Known rows, with every step that occurs
sulev tiges modit: [-0.25 -1.51  1.91 -0.95  0.09  0.60 -0.78 -1.03  0.91  2.05  0.94  0.73
 -0.45  0.12 -0.60 -3.34  0.25 -0.51 -1.57  1.22 -0.03 -0.80  0.09  1.93
  0.83]
bidodu guma kamun sulev: [ 0.61 -1.01 -2.15  1.31  1.54  2.19  0.54 -0.87 -2.52 -0.51  0.88  5.27
 -4.02 -0.42  1.55  0.33 -2.83 -0.51 -0.32 -0.66  0.54 -2.22 -0.90  3.45
  2.48]
modit bidodu poba: [-0.07  0.63  3.75  0.58  2.50 -2.51  0.25  0.51  0.19 -0.77 -0.60 -2.95
 -1.37 -0.75  1.89 -0.80 -1.04 -2.48 -0.53  0.80  0.20 -2.00 -1.34 -2.20
 -1.41]
kamun sulev tiges: [-0.57 -0.23 -0.84  0.41  2.04 -2.05  0.52 -0.67 -1.05  1.46 -1.93  5.58
 -0.93 -0.05 -1.68  0.06 -0.51 -2.25 -0.27 -0.85  0.11 -1.20 -1.18  2.66
 -0.79]
sulev tiges modit bidodu guma: [-0.20 -1.83  4.15 -3.13  2.14 -1.50 -2.15 -1.91  1.49  2.21  1.99 -2.01
 -2.47  0.60  0.55 -5.87 -1.84 -1.82 -2.00  3.82  1.22 -2.12 -0.98  2.24
  2.28]
sosegaf guma kamun sulev tiges modit bidodu: [-0.20 -2.98  6.40 -1.85  3.57 -1.42  1.35 -1.22 -6.14  4.30 -0.45  0.32
 -3.58  1.33 -1.71 -2.02  0.55 -2.96 -2.38  0.24  1.32 -3.28  0.15  3.46
  4.12]
modit bidodu poba sosegaf guma kamun sulev: [-0.54  0.85  4.53  1.07  4.53 -0.92  2.56  1.80 -4.02 -1.67 -1.95  0.02
 -4.44  0.76  1.07  0.28 -1.31 -4.00 -1.89 -1.61  0.90 -2.55  0.67  0.75
  2.74]
kamun sulev tiges modit sosegaf guma bidodu: [ 0.02 -2.13  3.53 -4.98  2.14 -1.85  0.97 -2.03 -6.87  2.47 -0.28 -2.64
 -2.45 -0.15 -1.87 -3.33  1.19 -2.48 -2.76  2.00  0.52 -1.67  0.48  4.03
  0.92]
tiges sulev kamun guma sosegaf: [ 0.21 -1.51  0.70 -2.82  0.49 -4.52 -0.63 -0.46 -2.27 -1.50  3.24  0.40
  0.97  0.24 -2.40 -0.77 -6.64 -4.36 -1.95 -1.59  1.62 -1.35  0.85  3.50
 -0.22]
sulev tiges modit bidodu: [-0.11 -1.43  5.56 -2.88  2.61 -2.50 -1.67 -1.24  0.17  3.01  0.79 -2.29
 -0.76  0.42 -0.94 -3.92  0.44 -2.26 -1.79  1.34  0.57 -1.86 -0.62  0.67
  1.09]
sosegaf guma kamun: [ 0.02 -2.22  1.85 -0.35  0.11  2.27  3.39 -0.16 -3.79  0.20  0.22 -0.73
 -1.47  1.11 -0.98 -0.46  1.68  0.78 -0.44 -0.18  0.95 -0.59  2.14  0.88
  4.20]
modit bidodu poba sosegaf guma kamun: [-0.53  0.01  5.90 -0.38  3.50  0.20  2.89  1.79 -1.70 -2.31 -0.38 -3.43
 -3.05  1.01  0.72 -2.07  0.18 -2.37 -1.95 -0.47  1.17 -1.68  1.89 -1.04
  4.06]
sulev tiges: [-0.55 -0.96  0.55 -1.06  0.75 -0.79  1.07 -0.86  1.11  0.72 -0.33  1.87
  0.29  0.19 -2.34 -2.38  1.15 -0.69 -0.22  0.40  0.28 -0.21  0.26  0.95
  0.22]
sulev kamun guma: [ 1.04 -1.33 -4.40 -1.28  1.12 -3.93 -0.04 -0.67 -1.72 -1.01 -0.25 -1.42
  0.08  1.12 -2.46 -1.13 -1.16 -2.26 -1.81 -0.76  0.80 -0.18  0.67  2.88
 -0.40]
bidodu guma kamun sulev tiges modit sosegaf: [ 1.01 -2.38  0.12 -3.23  3.56  1.09 -1.52 -2.69 -3.22 -0.43  2.03  5.80
 -4.77 -0.82  0.73 -4.39 -0.42 -1.92 -1.75  0.23  1.18 -2.26 -0.27  4.79
  3.59]
sulev tiges modit sosegaf guma: [-0.40 -2.36  3.67 -4.75  0.65 -1.22  0.43 -1.59 -2.49  0.71  0.14 -1.52
 -1.35  1.08 -1.00 -5.04  2.95 -1.19 -1.74  2.76  1.44  0.29  2.11  2.33
  2.55]
guma bidodu poba sosegaf modit: [ 0.06  1.38  2.85 -0.47  0.67  2.30  0.31  1.40  2.68 -2.76 -0.15 -5.27
 -1.61 -0.57 -0.45 -3.66 -3.48 -2.11 -2.80 -0.46 -0.81 -0.60  0.86  0.03
  1.08]
bidodu guma kamun: [ 0.77 -1.71 -1.12 -0.25  0.70  3.27  0.72 -0.95 -0.24 -1.26  2.45  1.84
 -2.62 -0.17  0.95 -2.07 -1.38  1.01 -0.44  0.48  0.73 -1.28  0.43  1.41
  3.78]
tiges sulev: [-0.80 -0.59  3.07 -0.22 -0.01 -0.54 -0.76 -0.39 -0.42  1.75  1.87  1.94
 -0.47 -0.20  0.90  0.37 -4.73 -1.78 -0.07 -0.12  0.41 -0.24 -0.81  1.87
 -0.78]
poba bidodu guma sosegaf: [ 0.82  1.22  5.55 -3.02 -2.99  1.24  2.61  0.42  0.98 -4.33  4.32  0.06
  0.75  0.35  1.56 -1.49  0.34  0.34 -1.99  1.99  0.94 -2.09  1.01 -1.74
  1.65]
modit bidodu guma kamun sulev: [ 0.79 -0.90  1.58 -0.58  4.39 -0.83 -0.42 -1.07 -3.31  0.46  0.97  2.26
 -4.44 -0.13  1.04 -0.24 -2.71 -2.12 -0.62 -0.58  1.19 -3.22 -1.51  2.08
  2.74]
sosegaf guma bidodu poba: [-0.37 -0.94  2.63  0.63 -0.67  0.92  4.24  0.27 -2.66 -0.22 -0.66 -6.38
 -1.43 -0.60  1.30 -1.47 -1.00 -0.52 -1.49  2.80 -0.37 -1.71  0.49  0.09
 -0.57]
sulev kamun guma sosegaf modit bidodu: [ 1.31 -1.00  2.17 -5.28  2.40 -6.04 -1.26 -0.34 -1.07 -2.13  0.74 -5.86
  0.55  1.69 -5.36 -3.56 -3.07 -4.94 -2.80 -1.51  2.30 -1.61  1.48  1.53
  2.71]
modit sosegaf guma: [-0.23 -0.85  2.04 -3.67  0.70 -1.89  1.58 -0.43 -3.39 -1.26 -0.71 -2.17
 -0.99  0.94 -0.57 -1.70  2.31 -0.63 -0.24  1.62  1.49  1.22  2.13  0.30
  1.51]
modit sosegaf guma bidodu poba: [ 0.09 -0.92  2.92 -2.90  0.93 -0.62  3.34 -0.51 -4.06 -2.31 -0.27 -6.68
 -1.63 -1.11  0.98 -2.83  1.19 -1.21 -1.45  2.58  0.31 -0.98  1.05 -0.47
 -0.50]
sulev kamun: [ 0.62 -1.80  1.86 -0.67  1.06 -3.73  0.91 -1.06  0.68 -0.84 -0.05  1.32
  0.18 -0.28 -0.18 -1.55  1.42 -1.58 -0.57 -0.43 -0.01 -0.08  0.66 -0.54
 -0.92]

Rows
[ 0.42  0.19  7.07 -3.95  1.10 -1.95 -1.09  0.41  0.56 -1.19  1.08 -4.65
  0.53  0.50 -3.22 -1.99 -1.66 -2.81 -0.98 -0.58  1.46 -1.33  0.71 -1.72
  3.36]  guma sosegaf modit bidodu
[ 0.04 -2.02 -1.52  0.25  2.41  1.39  1.33 -1.72 -1.35  0.14  0.51  7.25
 -3.69 -0.30 -0.67 -1.95 -1.69 -1.08 -0.64 -0.31  0.76 -2.38 -0.62  4.34
  2.91]  bidodu guma kamun sulev tiges
[ 0.09 -0.11  0.65 -1.47 -1.07  0.79  0.02  0.07  1.04 -3.17  2.83  0.14
 -0.36 -0.62  0.81 -1.80 -2.64 -0.04 -0.23  1.78  0.99 -1.10  0.50  0.24
  2.30]  bidodu guma sosegaf
[ 0.58 -0.71  3.58 -1.28  0.73  1.94  3.60 -1.33 -1.77 -0.94  1.93  7.29
 -2.40  0.63  0.16 -1.52  1.19 -0.84 -2.22 -0.05  0.84 -3.50 -0.09  2.26
  2.24]  poba bidodu guma kamun sulev tiges
[ 1.28 -1.02 -1.13 -3.17 -0.08 -2.99 -0.61 -0.20 -0.04 -3.26  0.88 -2.91
  0.91  1.44 -4.76 -3.00 -3.07 -3.53 -2.49 -1.59  1.67 -0.62  2.13  2.64
  2.49]  sulev kamun guma sosegaf modit
[ 0.40 -1.81 -0.10 -0.61  1.38 -3.13  0.92 -1.05 -2.89 -0.14  2.00 -3.81
 -1.23 -1.20  0.08 -2.11 -7.53 -4.63 -2.95  0.00  0.11 -2.67 -0.89  3.77
 -3.42]  tiges sulev kamun guma bidodu poba
[ 0.24 -0.02  4.16 -3.43  1.43 -2.26 -0.51 -0.15  0.40 -2.18  2.75 -3.01
 -0.61 -0.26  0.10 -2.39 -2.60 -1.67 -0.47  2.02  1.62 -2.14 -0.19 -1.20
  2.50]  modit bidodu guma sosegaf
[ 1.18 -0.41  4.30 -1.87 -1.14  3.90  2.91 -0.64 -0.65 -2.53  3.78  1.81
 -1.64  0.63  2.02 -1.71  1.58  1.43 -1.98  0.71  0.78 -2.40  0.95 -0.45
  3.03]  poba bidodu guma kamun
[-0.58 -0.09  2.21  1.54  0.99  3.23  3.50  1.98 -0.93 -3.37 -0.40 -0.58
 -2.73  0.73  1.43 -1.68  0.08 -0.90 -1.70 -0.65  0.42 -0.67  2.62  0.31
  3.86]  bidodu poba sosegaf guma kamun
[ 0.56 -2.14  2.32 -3.86  1.77  0.67  2.63 -0.84 -5.39 -1.57  0.61 -0.84
 -1.95  0.60 -1.21 -1.71  3.59  0.03 -0.41 -0.35  1.64  0.20  2.84  0.23
  4.21]  modit sosegaf guma kamun
[-1.21  1.31  1.78  1.67 -0.29  0.71  2.81  2.32  1.03 -3.04 -1.63 -2.04
 -1.76  1.07  2.21 -1.65 -1.14 -1.58 -1.43  1.30  0.34  0.31  1.77  0.11
  1.28]  bidodu poba sosegaf guma
[ 0.81 -0.45  1.86 -3.39  0.84 -0.21 -2.89 -0.98 -2.18 -0.70  1.40 -1.54
 -1.08 -0.56  1.51 -2.42  1.30 -0.75 -1.20  0.64  0.38  0.00  0.55  0.56
  0.80]  tiges modit sosegaf
[ 0.34  2.00 -3.30 -0.88  0.55  2.57 -0.84  1.65  0.50 -2.97 -0.29 -7.79
 -1.69  0.78 -2.37 -3.50 -5.88 -2.80 -4.07 -1.03  0.00 -0.69  0.92  3.63
  1.60]  kamun guma bidodu poba sosegaf modit
[ 0.40 -1.38  5.12  1.21  4.46 -0.70 -0.02 -0.82 -2.97  1.51 -0.01  2.51
 -3.98 -1.16  1.25 -1.94 -0.94 -4.02 -2.16 -1.03  0.17 -4.81 -1.92  1.89
  0.99]  guma kamun sulev tiges modit bidodu poba
[ 0.13 -1.87  2.07 -1.78  5.03 -1.67  0.72 -1.94 -2.39  1.28  0.51  4.39
 -3.96  0.06 -1.29 -2.25 -1.67 -2.71 -0.90 -0.14  1.44 -3.43 -1.29  2.89
  3.07]  modit bidodu guma kamun sulev tiges
[-0.30 -1.53  2.60 -1.98 -0.50  0.59  3.36 -0.41 -3.90  1.61  0.24 -6.72
 -0.43  0.51 -1.42 -1.13  0.30  0.46 -1.33  2.10  0.00 -0.46  1.13  0.95
  1.14]  sosegaf guma bidodu
[ 0.53 -1.57  5.47 -5.47  2.51 -6.57 -2.12 -0.72 -1.60 -0.39  2.67 -3.92
  0.08  1.44 -4.65 -3.19 -8.12 -6.72 -2.81 -1.63  2.74 -1.86  0.73  3.38
  1.74]  tiges sulev kamun guma sosegaf modit bidodu
[-1.14  1.46  5.42 -0.32  2.59 -2.36  2.27  2.05  0.02 -2.08 -1.70 -4.96
 -2.13  1.39  1.67 -2.02 -1.15 -3.16 -1.70  1.51  1.04 -0.67  1.18 -1.13
  1.37]  modit bidodu poba sosegaf guma
[-0.22 -2.47  5.30 -0.98  1.19 -4.34  0.13 -1.43  0.24  0.91  1.72  3.03
 -0.26 -0.37  0.75 -1.36 -3.86 -3.26 -0.54 -0.58  0.48 -0.54 -0.04  1.28
 -1.95]  tiges sulev kamun
[-1.16 -0.33  1.52  2.06  2.63  1.25  4.31  1.22 -1.93 -1.91 -2.19  5.04
 -3.72  0.68 -0.22 -1.63 -0.18 -3.16 -1.89 -1.44  0.50 -1.73  1.45  2.76
  2.93]  bidodu poba sosegaf guma kamun sulev tiges
[-0.62 -0.06  2.97 -2.58  0.57  1.17  2.62  0.98 -2.27 -0.45 -0.01 -6.56
 -0.63  1.05 -1.80 -1.87 -0.35 -0.14 -2.26  0.80 -0.01  0.53  2.36  0.88
  2.39]  poba sosegaf guma bidodu
[ 1.30  0.21  2.91 -0.35 -0.15  2.64  2.85 -0.43 -2.81 -1.56  2.32  5.00
 -2.85  0.42  2.55  0.78  0.30 -0.12 -2.01 -0.46  0.56 -3.30 -0.47  1.65
  2.00]  poba bidodu guma kamun sulev
[-0.57  0.63  1.03  3.11  1.97  2.14  3.21  2.06 -2.93 -2.61 -1.95  2.98
 -4.10  0.45  1.58  0.64 -1.20 -2.41 -1.59 -1.81  0.29 -1.59  1.25  1.94
  2.65]  bidodu poba sosegaf guma kamun sulev
[ 0.49 -0.97  3.60 -2.06  1.13 -0.70 -2.90 -1.06  0.33  1.55  2.26 -4.33
 -2.84  0.39  2.84 -3.63 -3.23 -1.10 -1.70  3.31  0.90 -1.84 -1.17  1.54
  1.81]  tiges modit bidodu guma
[ 0.96 -1.85  3.96 -2.80  2.40  1.38 -0.69 -1.36  0.60 -0.17  1.65 -2.22
 -3.46  0.96 -1.22 -4.20 -2.58 -1.15 -1.30  0.37  1.90 -1.73  0.54  1.07
  5.63]  sosegaf modit bidodu guma kamun
[-0.31 -1.62  2.71 -3.15  1.85 -2.54  0.08 -1.45 -4.76  1.48 -1.41  1.81
 -2.65  0.87 -0.69 -2.73  1.57 -2.77 -1.70  1.61  1.22 -0.65  0.66  4.27
  1.30]  kamun sulev tiges modit sosegaf guma
[ 0.34 -0.38  2.05 -2.01 -1.85  1.77 -0.49 -0.03  2.84 -3.21  2.02 -1.18
 -0.93  0.37 -0.84 -3.75 -4.22 -0.81 -0.99  1.63  1.49 -0.59  1.07  0.99
  4.15]  bidodu guma sosegaf modit
[ 0.53  0.96  4.16 -1.76 -2.26  1.43  2.15 -0.26  1.31 -1.91  2.48  0.47
 -0.64  1.05  2.53 -1.55  0.50  0.67 -1.79  2.58  0.57 -1.34  0.15 -0.38
  0.55]  poba bidodu guma
[ 0.49 -0.43  5.05 -1.85  1.68 -1.69 -2.52 -0.43 -1.22  2.30  1.22 -4.46
 -1.09  0.27  1.14 -1.56 -0.66 -1.41 -1.56  0.92  0.35 -1.74 -0.87 -0.14
  0.93]  tiges modit bidodu
[ 0.13 -1.76 -1.22 -1.58  1.31 -4.51 -0.90 -1.11 -1.99  0.74  1.65  0.60
 -0.46  0.89 -1.24 -1.02 -5.92 -3.80 -1.74 -0.99  1.33 -0.48 -0.01  4.67
 -1.31]  tiges sulev kamun guma
[-0.13 -2.43  1.66 -3.17  3.63 -1.08  3.00 -1.50 -6.40 -0.31 -1.41  4.66
 -2.85  0.57 -3.16 -1.72  3.08 -2.31 -0.69 -1.09  1.75 -0.79  1.56  3.13
  3.39]  modit sosegaf guma kamun sulev tiges
[-0.32  1.95  1.97  1.27  0.19  1.91 -0.46  2.00  4.79 -3.63 -1.43 -0.81
 -1.66  0.48  0.95 -3.01 -3.06 -2.45 -1.75 -0.76 -0.04  0.29  1.11  0.35
  1.56]  bidodu poba sosegaf modit
[ 0.48 -3.09  4.53 -3.13  3.22  0.69 -0.97 -2.25 -0.12  1.64  3.21 -0.45
 -3.44  0.33 -0.24 -5.86 -0.74 -1.15 -2.25  1.84  1.34 -3.11 -0.12  2.07
  4.84]  sulev tiges modit bidodu guma kamun
[-0.12 -2.26  4.71 -3.76  0.90 -0.12  2.32 -1.44 -3.29 -0.21  0.63 -5.82
 -2.14 -0.96  0.24 -6.24  1.50 -1.95 -2.97  3.75  0.24 -1.82  1.24  1.17
  0.52]  sulev tiges modit sosegaf guma bidodu poba
